Each row was made from one small tree. The marks that hang from a mark follow it in brackets, in alphabetical order. Every link used is in the known rows. Write each row's tree.
Known rows:
mulit[kuva[lesat[nofe]]]: 3.124	0.341	2.772	-2.963	-2.246	2.989	-1.242	0.923	1.435	-3.491	0.576	-3.415	0.230	-2.204	-1.585	0.451	-2.303	-4.889	0.181	0.483	-1.193	2.086	-1.356	-0.588	1.355
lesat[rudu[degaku]]: -1.687	0.184	-0.331	0.326	1.735	2.134	0.237	0.675	-1.921	-2.793	-1.181	-2.438	1.513	2.269	-0.660	-1.109	-0.229	2.414	2.117	2.212	-0.940	0.362	-0.913	0.545	4.408
lesat[nofe rudu]: 1.498	-2.321	1.777	-2.153	-2.183	0.135	-0.535	2.733	-1.242	-2.505	2.289	-2.831	3.013	-0.949	-0.952	-0.581	-1.895	0.445	0.641	2.608	-0.228	2.539	-2.565	-2.409	2.355
nofe[degaku lesat mulit]: 2.287	-2.990	0.427	-1.216	-2.642	2.614	0.418	0.822	-6.272	-0.407	1.609	0.956	-0.967	2.382	-1.466	0.609	-1.394	1.443	-2.652	-1.449	-1.595	1.112	-0.860	0.369	2.940
nofe[degaku[kuva] lesat mulit]: 0.282	-4.106	0.660	-2.163	-3.003	0.429	0.778	1.236	-5.511	0.190	2.142	-0.081	-0.386	2.500	-0.147	-0.918	-1.819	0.920	-1.686	1.334	0.280	3.056	0.171	-0.016	3.352
mulit[nofe[degaku lesat]]: 3.054	-1.994	1.045	-0.144	-1.128	3.753	1.483	-1.845	-4.660	-2.625	2.690	1.805	-0.707	0.332	2.139	-1.140	-2.124	0.135	-1.267	-0.189	-1.929	-1.842	0.553	0.193	3.724
rudu[mulit[kuva]]: 0.811	1.363	1.918	-0.285	-0.058	3.358	-1.679	-2.980	-0.696	-1.229	1.349	-2.887	-1.197	-1.621	-0.859	-0.046	0.702	-1.657	0.438	-1.183	0.313	-0.151	-1.272	1.040	0.188
mulit[nofe]: 1.512	-0.548	2.054	0.291	1.031	2.615	0.257	-2.344	-0.801	-2.544	2.208	-0.748	0.415	-3.179	0.638	-2.271	-2.054	-2.169	0.835	2.714	-1.338	-0.962	-0.048	0.240	2.901
lesat[nofe[degaku mulit[kuva]] rudu]: 2.445	-3.245	3.727	-3.857	-3.916	1.663	-2.181	3.349	-4.448	-1.638	3.051	-4.137	0.868	-0.640	-3.108	1.899	-3.408	1.907	-0.167	0.148	-1.830	0.878	0.304	-1.474	3.796
rudu[degaku lesat]: -2.685	1.444	-0.630	2.884	1.711	5.011	1.013	-1.992	-0.011	-1.278	-2.665	1.584	0.545	1.772	-2.207	-2.335	0.692	0.038	3.024	0.851	0.363	-1.327	-1.330	2.341	3.455
kuva[lesat[nofe rudu[mulit]]]: 2.135	-1.616	3.044	-2.514	-1.560	1.273	-1.086	1.880	0.023	-3.547	1.873	-5.070	4.935	0.567	-1.377	1.097	0.565	-2.267	0.002	0.647	1.281	2.202	-3.841	-1.193	2.169
lesat[rudu]: 0.558	-1.389	0.582	-1.172	0.261	1.465	-0.835	0.642	-1.892	-2.117	0.839	-3.027	2.137	-0.028	-0.930	0.029	-1.634	0.444	0.599	2.089	-0.951	1.830	-1.739	-0.157	3.525
rudu[degaku[nofe] lesat mulit]: -4.315	1.794	-0.328	3.819	2.308	5.328	-0.369	-4.314	0.874	-1.245	-4.464	-0.595	1.360	3.290	0.500	-2.549	4.178	-2.790	3.934	-0.935	2.942	-1.167	-3.077	2.965	2.486
rudu[lesat mulit[nofe[degaku]]]: 0.126	-0.985	3.037	2.468	0.608	5.741	-0.103	-4.648	-2.218	-1.427	1.788	1.068	1.882	-0.073	-0.089	-0.733	0.717	-1.222	1.152	-1.318	1.042	-4.690	-0.678	2.388	3.610
degaku[kuva nofe[lesat[rudu[mulit]]]]: -1.703	-2.372	0.481	-1.520	-1.382	0.078	-0.311	-0.779	-2.007	-1.434	-0.010	-4.005	3.122	2.397	3.534	-2.422	1.212	-2.251	1.074	1.945	3.693	4.067	-2.297	-0.986	3.099
mulit[nofe[lesat]]: 2.885	-0.770	0.859	-0.181	-0.516	2.946	1.672	-1.803	-2.556	-2.493	2.472	1.424	-0.366	-2.448	1.138	-2.790	-1.958	-1.644	-0.857	1.390	-1.125	-0.713	-0.250	-0.760	2.515
rudu[degaku[nofe] lesat]: -3.940	1.422	-1.072	3.569	2.303	5.332	-0.047	-2.624	1.011	-1.699	-4.941	0.295	0.611	2.880	0.350	-2.956	1.566	-3.265	4.103	0.562	1.055	-0.257	-2.060	2.604	3.871
nofe[degaku[kuva] lesat[rudu]]: 0.210	-3.900	0.062	-2.599	-2.786	0.531	0.769	1.282	-5.269	-1.670	1.692	-1.326	1.554	3.834	1.848	-0.594	-2.277	2.467	-0.630	1.763	0.412	2.921	-0.042	-0.662	5.152
lesat[nofe rudu[degaku mulit]]: -1.252	-0.200	1.742	-0.749	-0.729	0.989	0.367	1.293	-1.415	-2.606	0.334	-3.143	3.108	2.121	-0.871	-1.219	2.166	2.728	1.746	1.066	1.820	0.273	-2.981	-1.252	1.795
nofe[mulit]: 0.726	-1.578	1.459	-0.643	-0.147	1.225	-0.724	0.791	-2.183	-0.265	1.028	-1.533	-0.010	-1.207	-2.897	-0.261	-1.227	-1.051	-0.331	1.833	-1.037	2.074	-1.509	0.411	1.860
rudu[degaku[kuva[lesat] nofe]]: -3.947	0.427	-0.293	0.076	2.438	1.989	-0.383	-0.666	2.088	-3.299	-4.638	-4.472	1.523	4.290	2.878	-2.452	0.838	-5.625	3.364	3.485	1.397	3.769	-0.853	2.013	4.399
mulit[kuva[degaku]]: 1.507	1.800	1.903	0.938	0.669	3.188	-1.096	-2.933	-0.257	-3.035	0.581	-3.780	0.088	-1.182	0.826	-1.814	-1.297	-1.419	2.060	1.055	-2.455	2.697	0.468	0.180	2.142
mulit[kuva nofe[degaku lesat[rudu]]]: 3.536	-1.501	2.198	-2.225	-1.606	4.521	-0.100	-1.066	-5.251	-3.715	3.078	-1.237	-0.533	-0.946	1.131	-0.334	-3.933	0.958	-0.695	-0.650	-2.601	-2.342	2.443	-0.480	5.690
kuva[degaku lesat[nofe]]: 2.756	-0.084	2.747	-0.426	-0.795	1.853	-0.205	0.147	1.230	-4.615	0.773	-4.414	4.173	0.830	0.928	-1.363	-0.656	-3.741	1.198	1.979	-1.427	4.869	-2.438	-1.302	2.224
mulit[kuva[degaku] nofe]: 2.516	1.823	3.759	1.290	1.732	3.843	-0.519	-4.343	-0.360	-4.076	2.319	-3.473	0.380	-3.882	1.909	-3.174	-2.308	-2.645	2.537	2.336	-2.821	0.044	2.202	-0.207	3.481

Write each row's tree:
1.035	0.179	-0.386	1.617	-0.076	2.722	0.213	-2.902	-1.427	-3.072	-1.332	-2.242	1.477	2.465	4.469	-3.402	0.718	-3.312	1.672	0.418	-1.011	4.941	-2.030	-0.548	2.316
kuva[degaku[nofe[lesat]]]
0.797	-2.622	2.185	-0.748	-1.578	1.642	1.644	-2.764	-4.167	-1.615	3.467	-0.120	0.641	1.008	3.252	-2.403	0.122	0.097	-0.720	0.782	2.098	-0.982	0.532	0.324	3.102
rudu[mulit[nofe[degaku[kuva] lesat]]]
2.137	-0.511	3.162	-0.341	-0.018	4.490	-0.926	-2.821	-2.623	-2.836	2.266	-1.349	-1.883	-2.002	0.915	-0.404	-3.190	-1.187	0.498	-0.090	-2.556	-3.066	2.354	1.248	3.866
mulit[kuva nofe[degaku]]
2.292	-2.251	3.504	-2.959	-3.781	2.047	-1.595	1.548	-3.350	-1.036	2.464	-2.042	-1.338	-1.059	-2.787	1.266	-2.662	0.274	-0.667	-0.714	-1.578	0.547	-0.133	-0.693	1.830
lesat[nofe[degaku mulit[kuva]]]
0.981	-1.791	-0.251	-0.751	-1.387	2.239	-0.252	-0.027	-2.834	-0.665	-0.659	-0.986	-0.504	0.199	0.048	-1.484	-0.512	-3.372	-0.678	0.171	-0.472	3.379	-2.185	-0.219	1.935
degaku[nofe[lesat mulit]]
-2.741	-1.762	1.300	-2.099	-1.298	-1.231	1.117	2.939	-0.620	-2.400	0.013	-3.075	3.086	1.656	0.215	-3.227	-1.020	2.127	2.956	5.313	1.827	2.984	-0.884	-2.034	3.859
lesat[nofe rudu[degaku[kuva]]]
-0.048	-4.440	2.749	-3.429	-1.005	0.334	-1.212	3.416	-3.431	-1.843	1.256	-5.373	3.564	2.977	-1.463	2.065	-2.838	-1.057	-0.287	3.197	-0.255	3.225	0.549	0.711	6.796
nofe[degaku[kuva[lesat[rudu]]] mulit]
-2.951	1.824	0.128	3.417	1.771	4.960	0.568	-3.294	-0.137	-0.832	-2.228	0.815	1.118	2.195	-1.969	-2.102	3.344	0.160	2.661	-0.776	2.251	-2.011	-2.100	2.732	2.262
rudu[degaku lesat mulit]
-0.840	-4.290	3.397	-2.702	-3.228	-1.085	-0.562	1.591	-2.897	-1.607	3.057	-3.799	3.974	2.928	1.331	-0.238	0.287	2.072	0.769	1.921	2.994	2.153	-1.972	-1.449	3.061
lesat[nofe[degaku[kuva]] rudu[mulit]]
-3.675	-0.578	0.779	0.673	-1.241	1.483	1.793	0.283	1.320	-1.027	-1.552	0.890	2.016	1.145	-1.082	-4.269	-0.217	-0.344	3.717	3.977	3.075	1.299	-1.297	-0.197	2.864
rudu[degaku[kuva] lesat[nofe]]
0.942	-1.972	2.537	-1.836	-2.071	0.180	-0.839	1.303	-1.294	-2.102	2.806	-3.864	3.661	-0.158	-0.998	-0.131	0.630	0.811	0.365	1.056	1.702	1.698	-3.715	-1.893	1.219
lesat[nofe rudu[mulit]]
2.649	-1.990	2.948	-2.913	-1.998	1.207	-0.686	3.207	-0.190	-2.035	1.147	-3.062	2.189	-1.183	-3.239	0.635	-1.605	-3.955	-0.817	1.751	-0.717	3.325	-2.577	-0.962	1.664
kuva[lesat[nofe[mulit]]]
2.610	0.325	3.801	-1.949	0.580	2.949	-2.233	0.559	-1.137	-3.876	0.762	-7.796	3.529	-0.707	-2.134	0.932	-2.623	-2.544	1.480	2.117	-3.149	3.729	0.977	-0.311	5.710
nofe[mulit[kuva[degaku lesat[rudu]]]]
2.681	1.227	3.453	-0.819	0.790	3.663	-1.757	-0.861	-0.276	-3.356	0.269	-5.901	1.424	-1.177	-1.832	0.286	-1.749	-4.248	1.026	1.314	-3.046	3.598	0.885	0.671	3.772
nofe[mulit[kuva[degaku lesat]]]
3.288	2.084	3.542	0.995	0.215	4.274	0.680	-5.467	-2.021	-3.632	3.027	-2.371	0.231	-2.617	2.610	-3.378	0.399	-1.533	0.926	-0.604	-0.894	-0.487	1.215	-0.713	1.943
rudu[mulit[kuva[degaku] nofe[lesat]]]
-2.087	0.603	0.588	0.688	1.736	2.225	-0.061	-0.782	-2.021	-2.350	-0.652	-3.420	2.128	2.906	-0.539	-0.811	2.353	2.443	1.719	0.556	1.050	-0.532	-1.960	0.758	3.205
lesat[rudu[degaku mulit]]
-2.038	-2.142	0.012	-2.420	-0.987	-0.299	1.904	2.923	-4.285	-0.908	-0.137	-1.844	1.349	2.197	-1.274	-2.760	-1.183	2.980	0.616	4.158	0.941	3.049	0.511	-1.093	5.045
nofe[lesat[rudu[degaku[kuva]]] mulit]
0.145	-0.577	2.361	0.697	-1.986	2.981	-0.048	-1.512	0.555	-0.603	1.224	0.472	2.618	-0.926	-2.345	-1.463	1.612	-1.666	1.093	-0.484	2.989	-0.031	-4.141	0.052	0.182
rudu[lesat[nofe] mulit]
2.671	-0.287	0.972	-2.306	-2.327	2.970	-0.203	0.405	-3.439	-0.573	1.434	-0.615	-2.688	-2.611	-2.760	-0.333	-2.218	-1.146	-1.688	-0.497	-1.661	1.516	0.193	-0.340	1.604
nofe[lesat mulit[kuva]]
0.210	-3.060	-0.276	-1.311	-2.747	1.162	1.235	0.002	-4.189	-1.102	1.312	0.458	-0.398	3.363	2.052	-1.472	-1.441	0.598	-0.971	0.814	0.534	2.634	-0.301	0.253	2.987
nofe[degaku[kuva] lesat]
2.679	-1.462	1.957	0.285	-1.195	3.746	1.076	-3.272	-4.801	-2.305	2.937	0.786	-0.115	0.878	2.237	-0.952	0.611	0.476	-1.707	-2.204	0.019	-2.624	-0.643	0.619	2.450
rudu[mulit[nofe[degaku lesat]]]
0.046	-3.576	2.389	-2.434	-0.838	0.931	-0.908	1.625	-2.449	-1.181	0.547	-3.673	1.570	2.495	-1.224	1.452	-1.922	-2.610	-0.555	2.254	-0.285	3.106	0.286	1.379	4.785
nofe[degaku[kuva[lesat]] mulit]
3.104	-1.048	3.909	-1.108	-1.023	1.120	-0.493	1.255	-0.127	-3.353	1.117	-5.028	4.182	-0.288	-1.502	-0.726	-1.001	-3.336	0.485	2.485	-1.635	5.117	-1.887	-1.604	2.480
kuva[degaku lesat[nofe[mulit]]]
1.646	0.717	3.056	0.102	0.394	2.543	-1.438	-1.546	-1.562	-1.718	1.166	-4.262	0.138	-2.065	-1.593	-1.177	-1.608	-1.104	1.529	1.443	-2.509	2.934	0.927	-0.103	2.654
nofe[mulit[kuva[degaku]]]
-4.814	-2.012	0.970	-0.923	1.544	-0.370	-0.719	1.788	-1.547	-1.351	-2.477	-5.168	2.218	2.505	0.541	-2.779	-0.252	-0.778	3.550	5.475	1.581	3.577	-0.003	-0.078	5.705
lesat[rudu[degaku[kuva nofe[mulit]]]]
1.178	1.309	2.280	-0.412	1.839	4.177	-2.906	-1.671	1.094	-5.638	-2.140	-8.586	3.575	1.334	2.630	0.042	-1.364	-5.776	3.440	1.356	-2.332	4.475	-0.105	0.331	5.732
mulit[kuva[degaku[nofe] lesat[rudu]]]
-0.675	-2.930	2.476	-2.247	-0.268	1.061	-1.412	0.508	-2.291	-2.556	0.848	-5.745	4.262	4.400	0.955	1.818	0.347	-0.979	0.278	1.142	1.815	2.098	-0.932	1.253	5.206
nofe[degaku[kuva[lesat[rudu[mulit]]]]]
-3.369	-0.127	-1.940	0.449	0.069	1.429	1.579	-0.831	-0.956	-1.737	-3.487	-0.941	-0.387	3.894	3.707	-4.713	1.029	-1.915	2.300	2.526	1.847	3.477	-0.841	0.305	2.936
rudu[degaku[kuva nofe[lesat]]]
2.992	-1.406	1.102	-2.173	-3.089	3.709	-0.432	0.015	-5.855	-0.724	1.595	-0.263	-2.798	0.216	-2.161	1.216	-2.242	0.621	-2.303	-2.348	-2.270	0.305	0.812	0.491	2.794
nofe[degaku lesat mulit[kuva]]
3.319	1.211	3.507	-1.154	-1.251	3.068	-1.013	-0.669	1.708	-4.937	0.842	-5.437	2.064	-0.973	0.086	-0.633	-1.547	-4.276	1.567	1.108	-2.109	4.147	-0.623	-1.111	2.241
mulit[kuva[degaku lesat[nofe]]]
0.744	-1.141	2.670	-0.304	1.760	2.089	-2.357	0.430	-0.667	-4.048	-1.307	-7.986	5.559	2.072	0.726	-0.324	-0.632	-4.938	2.230	2.773	-1.853	5.620	-1.302	0.029	6.077
kuva[degaku[nofe[mulit]] lesat[rudu]]
2.846	-1.035	3.111	-1.331	-0.702	1.159	-0.506	1.815	0.342	-5.284	1.261	-6.011	6.035	1.203	0.518	-0.602	-1.427	-1.907	1.586	2.850	-1.372	4.997	-2.314	-2.061	4.258
kuva[degaku lesat[nofe rudu]]
2.228	0.256	4.644	0.627	2.845	2.976	-0.717	-2.854	-0.417	-5.535	2.103	-6.814	6.215	-0.195	1.883	-0.991	0.271	-2.755	1.981	2.240	-0.784	0.670	-0.314	-0.028	5.467
kuva[degaku lesat[rudu[mulit[nofe]]]]
-2.897	0.103	-0.793	0.808	2.234	2.510	-0.749	-0.171	-0.881	-3.059	-3.219	-3.887	1.788	3.512	1.668	-1.764	0.602	-0.525	3.423	1.902	-0.308	1.553	-1.614	0.493	4.686
lesat[rudu[degaku[nofe]]]
1.956	-3.656	2.756	-1.890	-3.308	0.834	-0.678	2.356	-3.767	-0.641	2.233	-1.201	0.617	0.831	-2.185	0.772	-1.637	0.971	-1.183	0.079	-0.839	1.382	-1.874	-0.835	1.939
lesat[nofe[degaku mulit]]
-1.178	-2.784	0.234	-1.774	-1.875	-0.054	0.004	0.616	-2.347	0.054	-0.271	-1.916	0.173	0.414	1.297	-2.877	-0.965	-3.880	0.308	2.992	1.532	5.180	-1.090	-0.763	2.539
degaku[kuva nofe[lesat mulit]]
2.391	-3.797	0.550	-2.393	-2.649	2.001	0.045	2.533	-7.077	-1.225	2.033	-0.997	1.049	2.768	-1.733	1.356	-2.150	2.953	-2.286	-0.410	-1.727	1.297	-0.709	-0.397	4.848
nofe[degaku lesat[rudu] mulit]
0.891	-3.158	3.448	-3.921	-2.750	-1.153	-0.359	3.400	0.403	-1.310	1.494	-3.911	2.773	-1.315	-2.011	-0.905	-2.059	-4.310	0.072	4.540	1.276	5.068	-1.291	-1.344	2.552
degaku[kuva[lesat[nofe[mulit]]]]
-1.213	0.527	2.399	0.903	2.949	2.751	0.541	-2.019	-2.015	-3.385	0.806	-2.920	2.411	0.034	0.589	-2.168	1.310	1.787	2.225	2.177	0.612	-3.281	-0.296	0.385	4.482
lesat[rudu[degaku mulit[nofe]]]
0.841	-4.082	3.791	-4.768	-2.622	-1.614	-0.735	5.065	-0.600	-2.028	2.126	-5.671	4.788	-0.764	-2.699	-0.115	-3.024	-2.570	0.342	5.523	1.117	5.261	-1.213	-2.201	4.381
degaku[kuva[lesat[nofe[mulit] rudu]]]
-1.757	0.240	1.316	0.450	0.784	1.595	2.891	-3.017	-2.007	-1.967	0.838	0.084	0.410	0.564	2.842	-5.167	1.747	0.184	1.190	2.749	2.759	-1.217	0.644	0.054	2.823
rudu[degaku[kuva] mulit[nofe[lesat]]]
